Each row was made from one small tree. Brackets hold a mark, then the marks that hang from it, in the order of their numbers. Every link used is in the known rows. Write each row's tree.
In the rows, zero is written as 128.
Known rows:
{q_675 {q_337 q_298 {q_348 {q_735 q_200 q_268}} q_614}}: [122 124 110 127  99 155 123 109 112 152 149 171 123 116 137 182 123 142
 156 111 133]
{q_675 {q_337 q_298 {q_348 {q_735 q_200}} q_614}}: [114 118 112 122  99 147 120 122 108 154 153 177 127 123 137 201 126 138
 144 110 140]
{q_348 {q_337 q_298 q_675} {q_735 q_200 q_268}}: [130 114  94 137 125 147 128  82 133 144 139 137 118 101 137 179 120 126
 148  87 113]
{q_268 {q_735 q_200 {q_348 {q_337 q_298 q_614 q_675}}}}: [113 124  99 133 110 147 122  73 173 142 129 127 129 105 138 211 113 136
 158 107 123]
{q_735 q_200 q_268 {q_348 {q_337 q_614 q_675}}}: [118 128 119 130 115 150 131  74 175 142 130 117 126 102 144 179 115 151
 161 103 105]
{q_735 q_200 q_268 {q_348 q_337}}: [127 125 114 149 127 151 133 103 166 134 127  91 114  92 138 124 123 152
 146 104 103]
{q_735 q_200 q_268 q_348}: [126 125 116 148 116 156 125 110 155 136 127  93 115  93 142 116 122 153
 156 121 112]
{q_268 {q_735 q_200}}: [122 118 110 149 116 149 126  98 137 137 126 109 117 103 128 137 128 144
 147 121 118]
{q_935 {q_337 q_298 q_348 q_614 q_675}}: [ 93 105 129 103 120 111 119  71 122 171 136 172 136 134 140 250 130 135
 147 110 139]
{q_337 q_298 {q_348 q_735} q_614 q_675}: [110 111 124 118 111 121 117 129 101 158 142 182 135 127 135 234 126 133
 152 110 136]
{q_614 {q_337 q_298 {q_348 {q_735 q_200 q_268}} q_675}}: [116 119 108 135 108 144 113 104 115 159 135 161 128 108 145 189 123 130
 163 105 140]
{q_348 {q_337 q_298 q_614 q_675} q_735}: [115 113 105 116 126 124 128  93 137 145 142 175 131 120 134 231 121 128
 132  92 124]
{q_337 q_614}: [111 120 125 122 122 124 129 103 139 139 131 149 130 118 132 176 128 151
 134 121 120]
{q_200 q_735}: [119 110 116 136 124 130 129 108 137 143 132 120 125 105 135 136 135 144
 133 123 115]
{q_614 {q_337 q_298 {q_348 q_735} q_675}}: [102 110 120 125 125 117 114 130 110 161 134 183 134 119 140 217 127 126
 142 101 151]
{q_614 {q_337 q_298}}: [105 116 110 126 135 117 119  97 145 147 124 161 131 112 137 177 125 133
 122 113 145]
{q_935 {q_337 {q_348 {q_735 q_200 q_268}} q_614 q_675}}: [114 116 118 123  93 154 126  68 118 158 148 145 124 123 145 207 129 144
 168 110 120]
{q_348 {q_337 q_298 q_614 q_675} {q_735 q_268}}: [121 120 103 121 126 133 132  79 140 143 139 168 127 112 134 208 118 132
 144  93 118]

Which tree is each row?
[110 106 127 128 132 125 123 145 100 157 144 176 121 119 130 182 132 132
 133  98 146] -> {q_675 {q_337 q_298 {q_348 q_735}}}
[123 123 123 132  94 152 123 112 109 151 142 149 126 116 140 190 125 147
 173 115 113] -> {q_337 {q_348 {q_735 q_200 q_268}} q_614 q_675}
[121 129  93 140 108 152 124  91 173 131 129 117 125 103 133 183 116 144
 146 115 121] -> {q_268 {q_735 q_200 {q_348 {q_337 q_298 q_614}}}}
[137 120 102 148 111 160 129 108 124 133 140 118 112 100 135 124 126 143
 148 112 111] -> {q_348 {q_735 q_200 q_268}}
[115 118 115 146 126 147 128  90 170 142 124  99 119  98 135 167 121 140
 156  98 114] -> {q_268 {q_735 q_200 {q_348 {q_337 q_675}}}}
[130 119 114 143 139 138 141 113 136 131 134 131 113 103 127 137 129 143
 132  92 107] -> {q_348 q_337 {q_735 q_268}}
[ 94 110 132 120 135 105 113 114 121 168 122 176 137 120 141 217 127 131
 144 106 149] -> {q_614 {q_337 q_298 q_348 q_675}}
[108 114 123 117 116 129 123 131 108 154 148 192 129 126 131 206 128 139
 137 107 146] -> {q_675 {q_337 q_298 {q_348 q_735} q_614}}
[120 115 118 142 131 134 134 119 167 137 131 100 122  98 138 137 131 148
 132 110 108] -> {q_200 {q_735 {q_348 q_337}}}
[114 116 117 119 126 128 135  95 140 141 142 163 130 121 134 212 125 139
 134  90 114] -> {q_348 {q_337 q_614 q_675} q_735}
[137 119  90 146 121 152 130 101 133 134 140 128 113  99 132 150 123 133
 137  96 111] -> {q_348 {q_337 q_298} {q_735 q_200 q_268}}
[117 123 104 125 120 138 128  72 175 150 132 129 132 100 145 188 116 141
 156 111 114] -> {q_200 {q_735 q_268 {q_348 {q_337 q_298 q_614 q_675}}}}
[105 113 115 109 125 115 120  82 137 154 131 170 136 120 136 222 121 134
 142 114 132] -> {q_337 q_298 q_614 q_675}
[108 122 109 126 128 129 125  83 173 144 123 141 130 108 132 216 114 137
 152 103 129] -> {q_268 {q_735 {q_348 {q_337 q_298 q_614 q_675}}}}
[135 127  87 134 105 156 130  87 140 131 144 144 121 107 134 175 119 139
 140 105 111] -> {q_348 {q_337 q_298 q_614} {q_735 q_200 q_268}}
[117 119 132 130 108 130 126 153 104 143 143 161 128 124 130 187 134 150
 142 119 124] -> {q_337 {q_348 q_735} q_614}
[118 106 113 134 109 135 113 135  93 158 142 151 125 116 138 204 128 126
 155 104 130] -> {q_337 q_298 {q_348 {q_735 q_200}} q_675}
[102 105 119 110 111 124 120  85 111 164 148 179 133 134 140 252 130 130
 148 105 141] -> {q_935 {q_337 q_298 {q_348 q_735} q_614 q_675}}
